Known rows, with every way that one mark hangs from another:
G{N{B}}: [ 19.2  29.0 -23.2  -7.1 -27.2  28.1  27.0 -21.5  31.3   6.9  16.4  -7.3
 -11.8   0.7  -9.5 -35.6  16.7 -23.4  -3.2 -10.1 -40.2  -1.4   3.5  37.1
  -3.4  -8.5   0.1]
D{G{N X}}: [ 19.8  28.2   7.1  -5.7 -16.5  17.7  23.3 -23.7  19.2  13.6  11.9  -6.9
 -28.5   5.5  11.8 -21.4   7.9 -22.2   6.0 -29.4  -3.4  19.5 -10.9  44.9
 -31.4 -22.8   7.3]
K{N}: [ 23.3  14.6  -6.4  -5.8  -6.5  16.2   4.5  -8.0   7.8   5.2  14.2   0.4
 -15.5   0.8 -17.3 -28.2  20.0 -15.0   7.4 -15.3 -39.2   8.7  -5.3  26.2
 -20.4 -33.4   3.6]
G{K}: [ 27.9  16.2 -21.5 -16.4 -14.0  22.5  23.4 -12.8  34.9  25.0   1.4   3.2
 -10.6   0.4 -15.6 -19.1  17.3 -23.1 -17.5 -27.7 -17.4  17.2  -7.8  30.3
 -20.2 -17.0  -6.7]
N{B D{G} X}: [ 30.6  29.2 -32.4  38.2 -19.7  26.0  -6.5 -14.4 -11.5  11.1  -3.5 -22.7
 -26.3  -6.1  -8.6 -29.0  17.4 -50.3  -6.8 -23.1 -36.7  34.9   3.2  24.9
 -45.5  10.2  14.5]
D{G}: [ 32.0  13.8   2.4  -0.4  -2.8   9.5   0.5 -15.3  11.3   7.0  13.9  -7.9
 -16.8   1.0  -1.6 -24.5  11.7 -24.7  -0.2 -46.1 -15.3  13.2  -9.2  33.2
 -32.4 -15.2   6.7]
D{K{N}}: [ 21.6  22.5 -17.6   3.8  -6.1  17.7   1.1   3.2   9.9   8.2   5.5   5.0
 -25.6  -2.8 -12.2 -43.5  16.3 -29.9  10.8 -12.6 -32.6  24.2   2.6  25.1
 -33.7 -27.2  -1.7]
N{B{D{G{X}}}}: [ 33.3  22.4 -21.7  11.6 -15.1  13.3  -0.9  -5.8  11.1  17.9  -9.7 -19.6
 -12.1   1.1 -10.6 -32.2  17.9 -40.2  -2.4 -28.3 -38.2  17.9  -3.9  20.9
 -39.3  -7.1  12.2]
B{G K{X} N{D}}: [  7.2  32.6 -11.6  26.7   7.9  28.2 -12.3  19.3 -33.3 -12.5  12.0 -33.4
 -20.9  -7.8 -15.9 -16.8  17.3 -45.5  -0.3 -17.2 -38.3  20.4  12.2  23.5
 -31.3 -25.1  25.2]
G{N X{D{K}}}: [ 13.6  21.7 -23.2  -9.8 -37.1  16.5  22.2 -15.8  36.6  35.0   3.1   4.8
 -39.3  12.5   8.0 -34.4   3.0 -26.1   4.0   6.2  -2.6  36.7   3.2  34.1
 -35.7 -29.5   0.0]
X{B{G} D}: [ 37.5   2.7 -32.6   6.2 -22.5   1.5 -25.3 -13.2   8.7  31.2   0.0  -8.2
 -17.4  23.1  -7.2 -25.6  10.9 -27.0  -5.8 -29.0 -30.4  19.8  19.6  18.7
 -27.0 -26.8  14.3]
K{G N X{B D}}: [ 37.3   8.4 -16.3  22.2   5.5   8.9 -11.7  -8.2 -24.9  28.6  13.9 -10.2
 -29.8  11.5   0.7 -25.5  16.0 -40.7  25.4 -36.4 -27.8  13.5   2.8  32.8
 -40.0 -57.1   8.7]
D{K{G{N{B}}}}: [ 17.9  32.4 -27.7  11.6  -7.2  30.6   9.8 -10.9  18.4  12.4  14.6  -2.7
 -31.4  -4.0  -0.2 -39.8  10.7 -42.8   3.6 -28.6 -28.8  14.1  10.5  36.0
 -30.6  -6.1 -12.1]
D{G K}: [ 29.4  22.4  -7.2  11.0   0.3  12.1  -1.6  -3.4  10.5   7.9   5.0  -4.4
 -28.3  -2.6   1.8 -40.5  10.7 -38.1   6.1 -42.4 -11.3  29.6  -1.6  32.5
 -46.1 -11.7   1.5]
D{K}: [ 24.8  16.1 -23.5  -1.1 -13.2  14.5   0.6  -0.5  20.2  18.9   6.0   4.7
 -21.2  -1.3  -9.8 -38.9   9.1 -33.2   0.1 -20.0 -26.7  24.3   3.8  23.8
 -32.2 -13.5  -7.7]
N{B D{G{X}}}: [ 31.9  31.1 -26.9  21.1 -27.0  24.4   6.1 -17.0   7.2  18.7  -6.2 -17.3
 -25.7 -12.0  -3.0 -28.9  22.9 -45.2  -6.6 -27.9 -29.3  29.2  -2.0  39.0
 -44.1   1.4  13.0]
X{D{K}}: [ 29.2   2.2 -32.8  -0.2 -21.6   4.7  -8.0  -4.4  27.0  30.2   3.2   2.5
 -27.8   8.4  -8.2 -41.9   8.6 -30.4  -4.1 -13.1 -13.3  34.8   9.2  17.6
 -41.7 -19.9  -1.8]
X{D}: [ 31.3  -4.3 -24.8  -9.0 -23.5   2.9  -5.9 -14.0  27.9  30.0  10.7  -0.6
 -18.7  11.7 -11.2 -29.6   9.1 -19.3  -9.5 -15.6 -16.1  21.6   2.6  17.8
 -30.9 -22.5   1.6]
G{X{B{K{D} N}}}: [ 25.3  23.8 -29.8   7.8 -22.8   5.0 -11.7   6.4  -0.6  21.9  -3.7  -8.9
  -9.0   9.8  -5.6 -23.2  14.6 -37.6   4.6  -7.5 -26.1  18.0  -0.6  28.0
 -19.9 -40.5  23.2]
X{B{K}}: [ 43.1  13.8 -31.7   7.7 -18.5   4.8 -15.5   0.7   7.4  10.3  -3.4  -5.4
   1.8  18.9 -12.2 -27.5  15.3 -35.0  -6.2 -29.9 -34.1   9.0   7.5  19.8
 -12.1 -20.9  19.9]
K{D}: [ 24.8   9.8 -24.2  -1.5  -1.0   9.0  -0.1  -7.4  10.8  15.4  13.6  -3.3
  -5.9  -2.9  -8.2 -20.3  14.8 -28.9  -3.3 -21.5 -28.7   8.8 -10.2  35.1
 -25.7 -14.2   4.3]
G{K N}: [ 19.5  30.3 -16.9 -21.7 -17.7  31.4  46.6 -22.8  44.0  16.9   7.4   0.8
 -13.5   5.9  -8.6 -21.2  16.5 -17.3 -13.0 -15.9 -12.2  11.5  -3.4  40.7
  -9.5 -17.4  -3.5]
X{B{K} D}: [ 47.8   2.0 -41.8  10.9 -25.4  -5.4 -24.7  -0.1  14.8  21.6  -8.2  -6.6
  -7.4  28.8  -9.6 -34.6  13.4 -34.6  -8.7 -21.4 -19.1  21.5  13.6  12.5
 -24.8 -25.9  25.2]
N{X}: [ 23.1   7.6 -19.5   4.4 -17.2  13.3  -6.3 -10.8   2.6  20.4  12.2  -1.9
 -17.0   8.4 -12.5 -18.3   2.5 -26.9  -4.6 -13.8 -31.8  22.6  -2.7  13.0
 -25.7 -13.4  -3.4]
N{B{G{X}} D{K}}: [ 16.7  37.7 -41.9  26.5 -26.7  36.4  -2.5  -4.6   3.7  21.8 -11.1 -12.3
 -37.2 -16.2  -7.2 -33.2  19.4 -54.8  -9.0 -14.9 -45.7  39.3  13.8  32.1
 -47.2   5.7   1.2]
D{G{K{X}}}: [ 32.6  19.3   0.7   1.1   4.4  17.3  21.2 -11.6  10.1  18.0   5.2  -9.6
 -19.6  -4.9  -0.1 -19.6  16.4 -34.8   0.1 -50.9  -4.7  22.0 -18.2  42.9
 -36.6 -25.1   2.4]

Rows:
[ 29.5  32.2 -17.8  20.8  -8.4  25.9   5.1 -11.2  -3.0  -2.7   0.9 -15.8
 -22.0 -10.4 -14.7 -36.8  32.1 -33.4   5.1 -23.3 -41.5  17.7   0.4  35.8
 -36.3 -14.6  18.4]	K{N{B D{G}}}
[ 21.0  22.4 -28.4  -9.8 -15.3  20.2  24.6  -9.8  29.8  40.5  -8.9   5.3
 -18.5  -5.4  -1.4 -10.6  16.9 -34.5 -10.5 -16.0  -6.5  30.5 -21.3  42.9
 -34.4 -25.1  -2.6]	G{K{D} X}
[ 23.6  34.4 -39.6  16.5 -18.9  40.6   9.5 -13.5  12.5  14.9  -6.9 -16.9
 -20.9 -14.9 -17.8 -22.1  28.6 -43.5 -23.6 -26.5 -46.4  23.3   8.9  34.0
 -31.6   9.7   4.0]	N{B{G{K}} D}
[ 18.3  26.5 -39.1  34.3  -7.2  25.8 -20.6   7.4 -11.1  12.5 -11.5 -22.0
 -25.3   3.0 -16.9 -32.7  10.0 -53.6  -4.5 -14.2 -60.1  34.1  14.4   2.6
 -44.9   6.7   3.6]	N{B{D{K} G} X}
[ 33.6  15.1 -27.2  10.1 -11.5   9.8  -1.0   4.8  -2.5  30.4   2.0  -1.2
 -20.1   2.4  -4.6 -38.7   9.1 -46.8  14.6 -24.8 -31.1  24.8   3.6  30.2
 -32.2 -31.6  -0.6]	D{K{X{B}}}
[ 40.5  24.4 -19.5   6.6  -4.0   2.7  -6.8   4.0  -4.0  16.5 -10.7 -25.6
   2.1  20.6 -20.5 -29.8  20.9 -29.8   2.6 -29.5 -26.2  12.4  12.5  16.7
 -26.1 -35.2  34.2]	X{B{D{G{K}} N}}
[ 27.0  25.6 -28.6   8.4 -31.9  10.2  -8.8   3.3  -0.5  23.2  -7.2 -10.6
 -13.1  11.1  -9.5 -22.5  14.8 -36.7   0.0  -6.4 -24.6  25.0   7.0  23.6
 -23.5 -35.5  25.2]	G{X{B{K N{D}}}}
[ 28.9  37.6 -34.3  29.1 -25.0  26.5   4.6  -7.2   6.9  19.7 -13.9 -13.6
 -35.6 -14.3  -0.6 -42.5  21.7 -56.6  -1.8 -24.4 -25.6  41.4   3.6  38.6
 -54.7   2.9  10.2]	N{B D{G{X} K}}
[ 28.4  12.3  -5.6  15.0  18.5   7.1   5.1  -3.4 -16.2  15.5  15.9 -15.4
 -15.8 -11.0   7.2 -18.5  13.7 -44.6  16.2 -40.0 -16.7  14.9 -23.5  49.7
 -42.9 -28.0  10.0]	K{D{G} X}
[ 32.3  15.0 -30.2  28.9  -4.9   8.8 -32.0   7.7 -20.3   8.2 -11.4 -20.4
  -9.3  27.8 -13.2 -15.8   4.8 -43.9  -7.3 -22.5 -43.0  27.9  13.1  -2.1
 -33.5  -9.9  22.7]	N{X{B{D G K}}}
[ 37.3   3.5 -31.4  -4.4 -41.5  -1.5  -9.2 -14.7  20.4  49.9  -7.1   3.4
 -20.6  19.3  -0.7 -24.4   6.6 -27.5  -1.0 -12.0 -15.9  30.1   2.3  23.8
 -31.6 -38.2   9.6]	G{X{B D}}
[ 11.3  22.7  -9.5   7.7   2.5  23.3  -1.2  -5.6  -4.8   3.8   4.6 -23.5
 -18.3  20.7 -11.3 -11.5   3.3 -26.2  -5.3 -15.1 -41.9  19.7  13.4   9.0
 -36.4  -5.0  11.6]	B{D G{N{X}}}
[ 17.9  26.9  -9.1  25.5  19.3   9.9  -7.3  22.6 -26.2 -13.1  14.5 -29.1
  -9.4  -7.1  -5.9 -28.5  20.2 -47.3  15.1 -23.3 -19.5  11.4  -9.1  35.1
 -29.7 -36.6  29.8]	B{K{D{G} X} N}
[ 17.2  22.5 -14.2  -3.9  -3.0  23.8   4.9  -0.4  12.9  27.6 -16.9 -13.9
 -20.9   9.4 -10.2  -4.0  11.4 -32.4 -15.9 -26.7 -26.3  33.6  -1.7  15.5
 -47.3 -15.3   4.0]	B{D G{K X}}
[ 29.8   9.6  -8.6  -2.8 -15.2   6.7   7.5 -22.2  26.2  14.6  13.3  -8.9
 -26.1  15.1   2.5 -32.7  10.1 -19.9  -1.8 -26.2  -0.1  21.7   2.7  31.8
 -36.4 -20.4  12.5]	X{D{G{N}}}
[  6.8  33.0 -17.5  16.1  -9.7  35.4   4.8 -12.9  -2.8   4.2  11.0 -12.6
 -35.3   4.2  -2.9 -18.4   5.6 -33.3  -5.9 -12.3 -33.6  30.6  16.8  27.2
 -35.3   0.2   3.4]	B{G{N{D{K} X}}}
[ 15.2  27.6 -24.6   5.8 -15.7  20.1  -1.1   5.0   0.0  10.2   9.9 -14.7
 -19.0  -6.6 -23.0 -37.4  17.6 -30.3   0.7  -0.7 -29.8  23.3  16.0  21.9
 -30.1 -23.8  13.0]	B{N{D{K}}}
[ 10.7  26.6 -16.9  11.3  11.4  30.5   2.4  -4.5  -1.7   6.5   3.0  -8.0
 -24.4  -4.3  -9.8 -10.3  19.8 -32.5  -5.4 -25.1 -34.9  23.4  -5.3  32.0
 -33.4 -17.6   2.2]	B{G{K{D N{X}}}}
[  2.4  39.2 -15.5   1.9 -15.7  35.4   9.9  -3.3   1.3  20.4   0.1 -18.3
 -31.5  -9.5 -15.2  -9.9  19.7 -29.8 -11.8 -10.4 -24.2  31.4   7.5  32.5
 -34.2 -27.2   9.9]	B{G{K X} N{D}}
[ 26.3  22.4 -26.1  -0.1 -36.0   9.8  -3.6  -7.9   1.9  35.4  -2.3  -7.6
 -15.1   8.4 -10.4 -21.3  13.2 -29.1   3.2  -5.1 -28.4  21.8   5.6  27.7
 -22.8 -39.3  16.9]	G{X{B{N{D}}}}
[ 29.2  20.9  -2.3  16.5   6.4  12.1   3.7   1.8  -5.5  14.7   7.7  -8.4
 -31.7  -7.3   6.1 -38.3   8.5 -47.1  16.8 -43.9 -11.8  31.1  -8.7  38.2
 -50.7 -24.0   0.4]	D{G K{X}}
[ 22.8  16.5 -17.0  13.8   6.3  20.9   0.7  -0.4  -4.8  25.0  16.1  -1.9
 -33.5  -7.7   2.1 -29.7   5.3 -49.9  12.1 -39.2 -23.4  22.2  -0.9  33.6
 -44.9 -23.5 -15.5]	D{K{G X}}
[ 25.4  29.9 -36.4  -2.2 -20.2  13.5  13.5  -2.1  15.1  41.2 -13.0  -3.6
 -10.6   2.5  -6.2 -16.6  21.4 -36.7  -1.1  -9.6 -14.7  23.4  -7.4  41.1
 -22.5 -43.5  14.6]	G{K{D} X{B{N}}}
[ 28.1  11.6 -25.3  16.3 -16.1  12.6 -22.6 -10.8 -12.0  21.3   4.6  -8.3
 -16.8  16.7  -9.5 -14.4   3.9 -33.2  -2.5 -24.8 -44.8  21.3   9.2  13.6
 -22.3 -16.8   6.7]	N{X{B{G}}}
[ 15.9  29.0 -13.0   2.8   1.2  35.0   9.9 -10.0   7.1   7.3   0.9  -8.5
 -25.8  -5.3 -14.8 -12.1  23.5 -26.5 -12.6 -29.6 -33.3  23.7   1.8  32.6
 -32.4 -15.6   3.2]	B{G{K{N{D}}}}
[ 32.2  22.5 -38.1  37.7 -16.1  19.9 -26.5  -1.1 -24.6   9.7  -9.9 -17.9
 -18.9  16.6 -10.6 -12.9   8.7 -47.7 -12.8 -18.4 -39.1  37.5  17.9  11.3
 -37.8  -0.5  25.6]	N{D X{B{G K}}}
[  5.5  24.6  -7.1   2.4  -8.1  29.5   5.2 -18.6   4.3   3.4  20.8 -10.1
 -27.4   8.0  -3.3 -12.0   3.3 -21.7  -4.2 -19.4 -38.0  13.5   7.1  26.3
 -19.5  -8.1  -1.9]	B{G{N{X}}}
[ 21.6  35.5 -24.1 -11.6 -20.3  37.2  47.6 -23.7  35.6  17.5   0.8  -4.1
 -16.6   3.7 -10.6 -19.1  19.4 -22.7 -18.8 -10.8  -9.8  22.1   3.1  42.3
 -21.7  -7.7   6.1]	G{K N{D}}
[ 32.8   8.7 -24.9  14.1 -17.4   5.8 -15.9  -7.9  -7.1  20.0   1.6  -3.2
 -21.5  20.3 -13.8 -31.2  13.9 -24.7  10.4  -4.1 -35.1  25.9   6.4  13.0
 -29.5 -40.0  15.6]	K{N{X{B D}}}
[ 22.4  30.1 -20.7  36.8   9.8  17.6  -7.5  -2.7 -19.5  -4.5   3.8 -16.7
 -21.8  -9.4  -4.3 -34.3  27.1 -44.2  17.4 -19.2 -40.7  18.7 -12.9  36.5
 -39.6 -18.0  18.8]	K{D{G} N{B X}}
[ 38.2  21.0 -31.7  -8.2 -25.8  12.1  13.7  -6.0  23.8  48.6 -27.0  -2.0
  -9.6  18.4  -9.2 -13.9  14.6 -34.8 -10.7 -19.3 -16.4  31.7  -4.3  22.8
 -32.5 -32.1  10.8]	G{K X{B{D}}}
[ 35.0   9.2 -38.5   1.7 -39.8   0.4 -10.7  -7.3  21.0  50.0 -12.0   5.3
 -28.4  17.6   1.4 -34.3   6.2 -36.8   2.7  -8.7 -13.0  40.3   7.0  23.3
 -39.8 -36.6   6.1]	G{X{B D{K}}}
